Each row was made from one small tree. Brackets hold a mark, then the marks that hang from it, in alphabetical order. Every link used is in the known rows. Write each row's tree.
In the rows, zero is written as 128.
Known rows:
(repeb (tinon kepek vuba)): [120  94 118 119 122 142 132 124 124  95  93 133 121 167  98 145 159 120
 145 130 116 121 114 102 163 187 160 129 131 132 118 132 133 146  87 135
 156 131 206 109 111 136]
(repeb dozi tinon): [ 96 106  85 103  99 174 182 141 115 110  73 115 114 154 126 121 176 118
 140 108  85 153  94 114 175 174 102 116 109 176 166 136 135 133 153 113
  95 115 172 141 140 194]
(repeb tinon): [110 113 105 145 115 145 159 124  97 110 109 122 107 139  83 143 156 119
 142 105 107 148  94 125 186 163 107 146  97 171 160 115 157 145 143 125
  99 131 154 141 112 137]
(lefuz (bepuf repeb) dozi tinon): [159  96 106 153  98 181 205  97 111 170 105 181 144  86 127 152 131  78
 177 126 160 114 138 158 166  98  98 134 132 162 150  62 171 217 137  85
 162  76  78 183 136 231]
(dazogi bepuf (dozi repeb)): [103 103 131 177 101 145  44 147 148 139 184 107 163 139 122  81  93  99
 137  83 149 130 108 133 118 131 122 142 133 167 134 105 176  93 131 179
 106 156 102 137 150 186]
(dazogi (bepuf (lefuz tinon)) (dozi repeb)): [121 129 131 181  96 145  72 128 156 155 175  97 134 111 121  85  92 108
 147 119 141  99 106 129 103  95 127 134 131 161 135 117 168  99 125 153
 148 132  90 147 162 177]
(dozi (repeb (tinon kepek))): [ 98  94 114 183 128 144 114 171 116 120 131 132  81 137  99 132 168 123
 128 104 141 122  99 140 166 163 123 143 148 141 170 164 158 130 151 158
 115 149 133 121 103 132]
(bepuf kepek (vuba (dozi repeb))): [163 155 145 101 166 142 133 131 159  96 118 108  97 121 177  70 119 161
  93 155 126 116 159 145 104  88 130 129 187 120 108 128 117 118 137 128
 125 136  98 132 116  64]
(bepuf (dazogi (dozi repeb))): [121 190 129 134  93 105 133 114 112 157 199 117 120 176 110 121 130 114
 142 107  87 126  99 164 113 113 119 136  96 155 103 127 111 129 149 134
 112 108 126 112 136 132]
(dozi (repeb tinon)): [102 102 106 190 126 149 126 167 123 125 149 135  67 130  99 131 170 128
 125 101 137 129  87 150 169 142  99 146 133 155 183 149 163 127 172 152
  97 143 124 135 109 120]
(bepuf kepek repeb vuba): [186 175 120 107 167 130 140 161 149  67  99 129 123 117 170 133 108 154
 126 147 138 102 191 146 110  94 116  84 132  94  85 120 114 118 119  49
 116 125  99 152  94  47]
(bepuf dazogi (repeb tinon) (vuba dozi)): [192 220 144  68 147  90 209 118 135  75 125 137 171 165 156 109  84 152
 124 170  77 100 162 177 126  77  99  70  84 105 146 172  38 170 122  56
 126  85 156 125 162 103]
(dozi (repeb (tinon vuba))): [115  99 106 177 132 152 120 164 145 117 154 146  61 146 110 134 173 133
 122 115 138 118  90 147 154 138 117 138 139 144 169 147 153 123 156 150
 122 145 146 121 115 112]
(bepuf dazogi (kepek dozi) (vuba tinon)): [209 218 167  55 146  84 167  78 114  87 120 120 109 131 214 114 117 177
 113 184  53 103 192 128  73  61 167  86 154  85  77 110  58 142 106  99
 137  95 138 131 122  46]
(bepuf dazogi kepek (repeb dozi) vuba): [194 240 124  68 137 116 200 155 148  70 110 117 136 155 200 125  96 159
 126 173  83  89 197 156  83  86 117  40 119  71  68 155  62 126 111  24
 132  84 134 123 131  72]
(kepek (bepuf dazogi repeb vuba) dozi): [168 170 170  40 166  86 117 121 126 124 125 125 181  81 220 177  78 148
 125 139  76 147 206 148 104  63 104 100 162  44 149 127  34 101 160  41
 105 120 140 136 142  79]
(dazogi (bepuf (kepek dozi) (repeb tinon))): [138 112 148 129 140 144 108 167 145  68 125  99 186  92 145 117  79 128
 119 123 141 128 161 117 135 160 136 107 135 107 123 117 132 115 104 113
 110 145 127 134 101 136]
(vuba (bepuf kepek)): [139 129 151 145 120 141 135 144 116  84 159 125 116 121 128 127 127 138
 109  99 146 163 106  92 116 136  95 136 138 153 115  80 140 147 129 160
 140 167  91 150  89  80]
(tinon (dazogi bepuf)): [ 71 122  99 152 142 129 131 100 116 175 147 129 135 129  76 150 105 128
 125 111 159 140 123 132 138 154 125 168  92 104 125 101 169 111 116 135
 101 133 115 103 138 120]
(dozi repeb): [ 93 108 106 172 134 145 105 165 131 147 174 130  59 128 110 134 156 138
 117  87 151 137  88 158 154 123 100 167 131 155 157 131 169 126 179 147
  97 154 100 129 103  95]
(tinon (dazogi bepuf dozi)): [ 84 127 103 146 121 124 105  89 121 183 150 130 167 146  82 126 111 106
 137 110 146 139 125 130 112 153 144 156  96 122 120 104 160  98 113 148
 100 125 107 111 150 162]
(kepek (bepuf dazogi (repeb tinon)) dozi): [150 149 173  76 146  91 125 139 115 123 123 117 188  85 180 177 103 133
 126 129  67 157 168 141 126 109 110 109 158  64 171 145  37 109 163  64
 103 119 148 125 129 117]
(tinon (dazogi bepuf dozi) kepek repeb): [ 79  88 138 167 123  84  49 106 115 178 109 162 186 132  70 153 111  77
 137 147 174 121 145  97 113 186 202 121 116  72  91 182 148  82  76 202
 150 135 143  82 132 168]
(tinon dazogi repeb): [ 86 116 105 170 143  99 122 105 109 192 132 177  91 120  60 192 160 112
 117 138 158 143 107 135 143 140 141 146  79  97 124 166 152 103 149 160
 112 129 123 102 108  91]
(lefuz (bepuf dazogi repeb (vuba dozi))): [168 186 142  92 117  95 183  95 117 124 147 152 167 141 163 126  90 120
 138 166 125 112 164 151 139  85  74 108  86 154 110 108 106 170 115  78
 142 106 108 158 159 121]
(vuba (bepuf dazogi) dozi tinon): [199 155 210 100 126  70 169  92 134  91 171 133 152 165 147  45 121 188
  74 132  97 158  74 116  87  71  83 139 122 194 176 120  40 240 130 202
 173 135 115 138 171 117]
(lefuz (dozi repeb)): [106 108 100 148 120 180 160 165 110 165 149 127  83 104 120 128 140 111
 127  89 150 139 102 170 155 121 118 170 144 156 153 107 160 143 173 136
 100 120 112 118 133 162]
(tinon vuba): [122 108 111  98 138 144 119 111 158 125 156 131  89 167 120 148 145 140
 130 113 134 132  99 128 137 126 134 157 110 148  89  81 143 137 120 118
 142 140 173 117 110  88]
(repeb (tinon (vuba dozi))): [135 104 122 104 128 145 155 113 146  96 117 128 120 163 108 111 158 130
 122 134 105 134  91 125 162 154 133 140 123 166 151 124 118 151 123 141
 138 125 185 121 129 143]
(kepek (dozi repeb)): [104  89 132  79 145 134  96 134 116 138 158 131  98 104 163 148 152 135
 107  94 128 159 119 143 140 112 140 157 152 126 151 136 126 116 180 149
  83 143 114 131  88 120]
(repeb dozi (tinon kepek vuba)): [108  87  99  78 107 167 157 140 138  92  53 124 128 180 143 125 180 121
 142 135  95 127 115  88 151 197 155  97 141 140 129 159 114 136  98 122
 154 119 225 109 142 192]
(vuba (tinon (dazogi (bepuf kepek)))): [141 126 131 162 147 102 132 100 126 145 121 133 109 133 103 115 145 172
 116 134 132 131 113 119 113 122 135 155 115 136 141 100 140 157 117 154
 125 127 113 125 141 100]
(dozi (repeb (tinon dazogi kepek))): [ 87 100 103 186 132 135 122 157 113 142 127 145  83 137  86 141 172 124
 125 117 146 121 109 141 153 167 138 139 142 114 172 175 152 121 144 160
 115 137 131 107 111 129]
(repeb dozi (tinon vuba)): [112  99  84  88 105 177 176 138 145  99  80 127 105 176 143 124 182 127
 135 130  90 135  95 106 158 168 123 103 121 161 147 137 120 130 128 113
 131 117 206 131 145 182]

Write each row's tree:
[143 135 138 166 119 154  51 143 162 108 153 104 158 125 170  70  80 110
 132 126 144 102 162 126  86 108 145 108 171 126 108 102 163  68 107 160
 120 151  93 147 147 145]  (dazogi (bepuf kepek vuba) (dozi repeb))
[169 206 141  88 132  77 168  73  97 117 125 137 112 165 156 126 111 170
 141 154  81 101 157 136 109  71 127 114 101 111  97 109  90 179 100 100
 145  99 166 125 158  63]  (bepuf dazogi (vuba (tinon kepek)))
[117  88 164  73 154 105  69 146 110 126  90 113 183  97 160 170 113 132
 139 105 128 159 169 111 136 155 147 142 181  77 122 142  88 121 131 100
 127 148 145 117 100 123]  (tinon (kepek (bepuf repeb) dozi))
[ 87  76 160 114 162  73  62 108  99 190  75 167 159  81 114 209 143 106
 121 155 147 151 170  99 118 167 196 133 169  13 125 199  92  72 121 164
 140 137 155  80 106 110]  (tinon dazogi (kepek bepuf dozi) repeb)
[ 85 111 103 139 142 123 124 104 135 168 103 170 129 114 121 160 117 113
 111 154 159 128 145 115 125 131 136 102  92  72 133 163 149  79 128 149
 115 126 144 110 156 131]  (tinon (dazogi (bepuf vuba)) (repeb dozi))
[ 92 132  91 156 126 119 116 109 118 195 154 149 112 158  84 139 161 111
 133 111 137 137 107 154 109 140 142 153 107 127 137 138 146  98 148 149
  98 119  91 108 134 146]  (tinon (dazogi (dozi repeb)))
[ 99  66 163  89 138  95  60 125  94 131 101 153 138 102 125 175 143 103
 125 122 149 149 136  99 148 163 191 136 142  97  95 180 120 120 126 177
 135 148 165 110  74 121]  (tinon (kepek dozi) repeb)
[104  83 117 172 143 121 124  69 113 188  95 182  99 119  62 180 161 111
 152 129 159 120 113 127 144 142 162 147 134  79 122 144 160 164 126 151
 164  99 123 118  85 133]  (lefuz (tinon dazogi kepek repeb))
[ 96 105 136 162 146 103  97 115 127 159 131 154 132  88  90 166 119 109
 101 153 167 133 142 115 118 151 169 126 114  61 112 155 148  76 117 178
 119 137 124  97 106 101]  (tinon (dazogi (bepuf (kepek dozi))) repeb)
[144  84 165 144 136  90  90 135 123 133  71 142 116 119 136 134 168 157
 126 135 119 144 112  91 132 126 130 132 153 138 148 155 102 155 142 163
 153 143 159 135 142 124]  (vuba (tinon (kepek bepuf) (repeb dozi)))
[ 92 128 100 147 151 119 133 122 127 159 145 135 153 126  81 152  98 129
 123 113 165 132 132 143 132 150 121 148  80  93 131 114 154 120 117 112
 102 128 110 106 134 118]  (tinon (dazogi (bepuf repeb)))
[137  87 103 156  87 195 206  66  98 190 110 167 120  87 123 146 139  75
 176 123 151 123 122 142 172 104 107 165 146 175 144  33 194 206 135 115
 160  80  87 180 139 230]  (lefuz bepuf dozi tinon)
[164 139 151 143 132 135 133 172 133  63 154 138 140 120 135 134 117 142
 107 105 157 151 122 110 109 123  88 106 125 136 125 112 115 157 130 130
 142 165  85 155  85  84]  (vuba (bepuf kepek repeb))
[120  79 125 159  97 146 142  59 100 166 102 166 129 119 107 151 145  92
 182 124 157 123 126 107 172 143 113 156 148 159 113  68 194 202 106 131
 177 109 101 175 101 175]  (lefuz bepuf (tinon kepek))
[115 118 133 153 125 140 111 109 154 138 155 107 111  93 107 133  85 132
 129 135 152 104 108 108 137 104 122 152 103 129 111  95 171 128 110 127
 166 136 139 131 139 106]  (dazogi (bepuf (lefuz (tinon repeb vuba))))
[123 135 130 138 142 154 108 127 143  93 133  94 145 103 150 108  62 139
 123 125 151 121 164 115 129 122 119 133 141 110  91  64 175 105  98 119
 115 151 122 139 127  85]  (dazogi (bepuf kepek vuba))
[172 202 128 124 135 115 155 189 143  94 126  81  93  91 122 134 124 159
 118 162 132  98 143 133 108 108 126 112 104 127  69 155 106 111 123  47
 149 123  87 124  99  47]  (bepuf kepek lefuz repeb)
[152 159 131 138 122 109 172 156 116  89 143 140 125 109 110 154 123 139
 114 134 143 134 113 104 120 109  85 101  75 135 162 146 104 149 126 106
 156 145 104 147 136  95]  (vuba (bepuf lefuz (repeb (tinon dazogi))))
[199 148 150  63 166 118 125  96 125  86  83 126  97 104 213 112 139 177
 113 160  95 125 185 109  94  75 163 107 179 111 102 100  99 131 122 115
 119 126 118 156 106  61]  (bepuf (kepek dozi) (vuba tinon))
[114  95 130 178 101 153  54 147 163 118 170 117 167 149 127  84 103  95
 142 105 137 115 109 124 118 140 137 120 137 160 144 119 162  87 114 181
 123 152 134 136 158 196]  (dazogi bepuf (dozi (repeb (tinon vuba))))
[147 130 146 153 112 138  66 161 159  94 150  93 215 133 131  88  74 102
 142 108 145 119 143 124 100 146 137 107 127 150  91 104 141  97  98 131
 114 145  92 141 126 170]  (dazogi (bepuf kepek repeb) dozi)
[122 121 133 126 149 132 113 175 145 137 109 109 156 100 150 156 119 145
 132  95 119 162 132 136 141 121  55 131 151 112 164 120 102 109 181  59
 103 146 123 143 142 116]  (kepek (bepuf (repeb dozi)))
[134 155 129 145 108 134  66 133 151 133 169 100 138 113 158  81  69 114
 135 137 137  93 146 126  92  73 127 115 124 148 124 120 159  67 117 137
 134 144 104 146 188 143]  (dazogi (bepuf lefuz vuba) (dozi repeb))
[135 176 100  78 125 126 175 183 137 122 113 100 100 115 136 139 130 155
 127 136 120 116 118 134 127  98  92 109  67 154 116 170 100 129 150  37
 132 115 116 132 146 111]  (bepuf lefuz (repeb dozi))
[ 79 102  81 104 109 150 178 128 102 137  42 130 137 166 108 137 181 114
 140 132  99 139 122 102 154 212 148 109 123 119 150 178 123 129 110 120
 120 104 181 103 142 206]  (repeb dozi (tinon dazogi kepek))
[109  90 129  89 139 137 108 138 107 126 140 136 102 106 157 144 162 127
 112 103 114 156 120 137 149 129 144 141 154 130 172 150 120 115 174 148
  85 141 128 136  93 139]  (kepek (dozi (repeb tinon)))
[151 207 143 155  89 116 148 140 123 117 171  94 122 165 121 102 137 116
 133 145  71 107 122 146  95 137 154 106 144 133  78 139 104 104 119 139
 129 104 118 107 107 118]  (bepuf (dazogi (dozi (repeb tinon))) kepek)
[141 150 144 156  93 147  88 113 151 131 147  73 159 108 122  78  84 105
 146 137 122 104 127 105  88 118 153 129 140 157  80  89 161  94  92 136
 156 126  94 147 144 160]  (dazogi (bepuf kepek (lefuz tinon)) dozi)
[ 80 112 105 139 128 104  86 114 103 188 119 145 145 167  83 139 157 108
 145 119 148 127 135 129 108 179 184 145 137  96 106 169 137 103 103 165
 128 122 117  86 122 160]  (tinon (dazogi (dozi repeb)) kepek)
[155  89 182 121 160  91 105 132 147 125 116 122 117 151 132  42 160 186
  89 127 134 134  85 136 119 113 138 170 172 187 172 168  82 202 139 204
 153 139 121 114 147 140]  (vuba (dozi repeb) (tinon kepek))
[132 162 143 140  92 138  78 135 146 122 154  62 165 113 127  77  73 110
 134 135 124 113 131 101  90 130 151 134 126 164  70  94 151  73  90 141
 141 139 104 131 147 147]  (dazogi (bepuf kepek lefuz) dozi)
[126 156 117 122  71 149 218  97  75 172 153 134 145 117 130 144 108  79
 153 137 123 132 135 147 160 126 105 150 104 175 103  57 153 174 119 110
 140  89 119 135 168 187]  (lefuz (bepuf dazogi) dozi)
[199 171 147  78 178 124 148 153 167  62  99 116 149 121 180  87  96 163
 104 161 130 109 180 154 101  90 121  96 150 110 101 141  80 139 122  68
 126 121  94 139 111  70]  (bepuf kepek repeb (vuba dozi))
[105 105  96 183 139 143 128 151 143 142 152 154  62 150  98 144 180 130
 119 127 143 111  99 148 145 143 130 137 134 118 172 160 148 110 146 151
 125 133 141 110 118 112]  (dozi (repeb (tinon dazogi vuba)))
[148 147 177  81 124 112 157 118 134 108 167 101 135 121 133  69 102 153
  76 127 135 161  79 107 110  93  83 159 115 194 154 127  82 173 143 169
 166 158  95 138 154 110]  (vuba (bepuf lefuz) dozi)
[104 104  70  95 118 163 189 117 144 132  73 144 110 180 124 139 192 125
 131 149  93 129 108 112 138 177 141  96 111 125 153 153 115 115 118 112
 129 101 198 108 156 183]  (repeb dozi (tinon dazogi vuba))
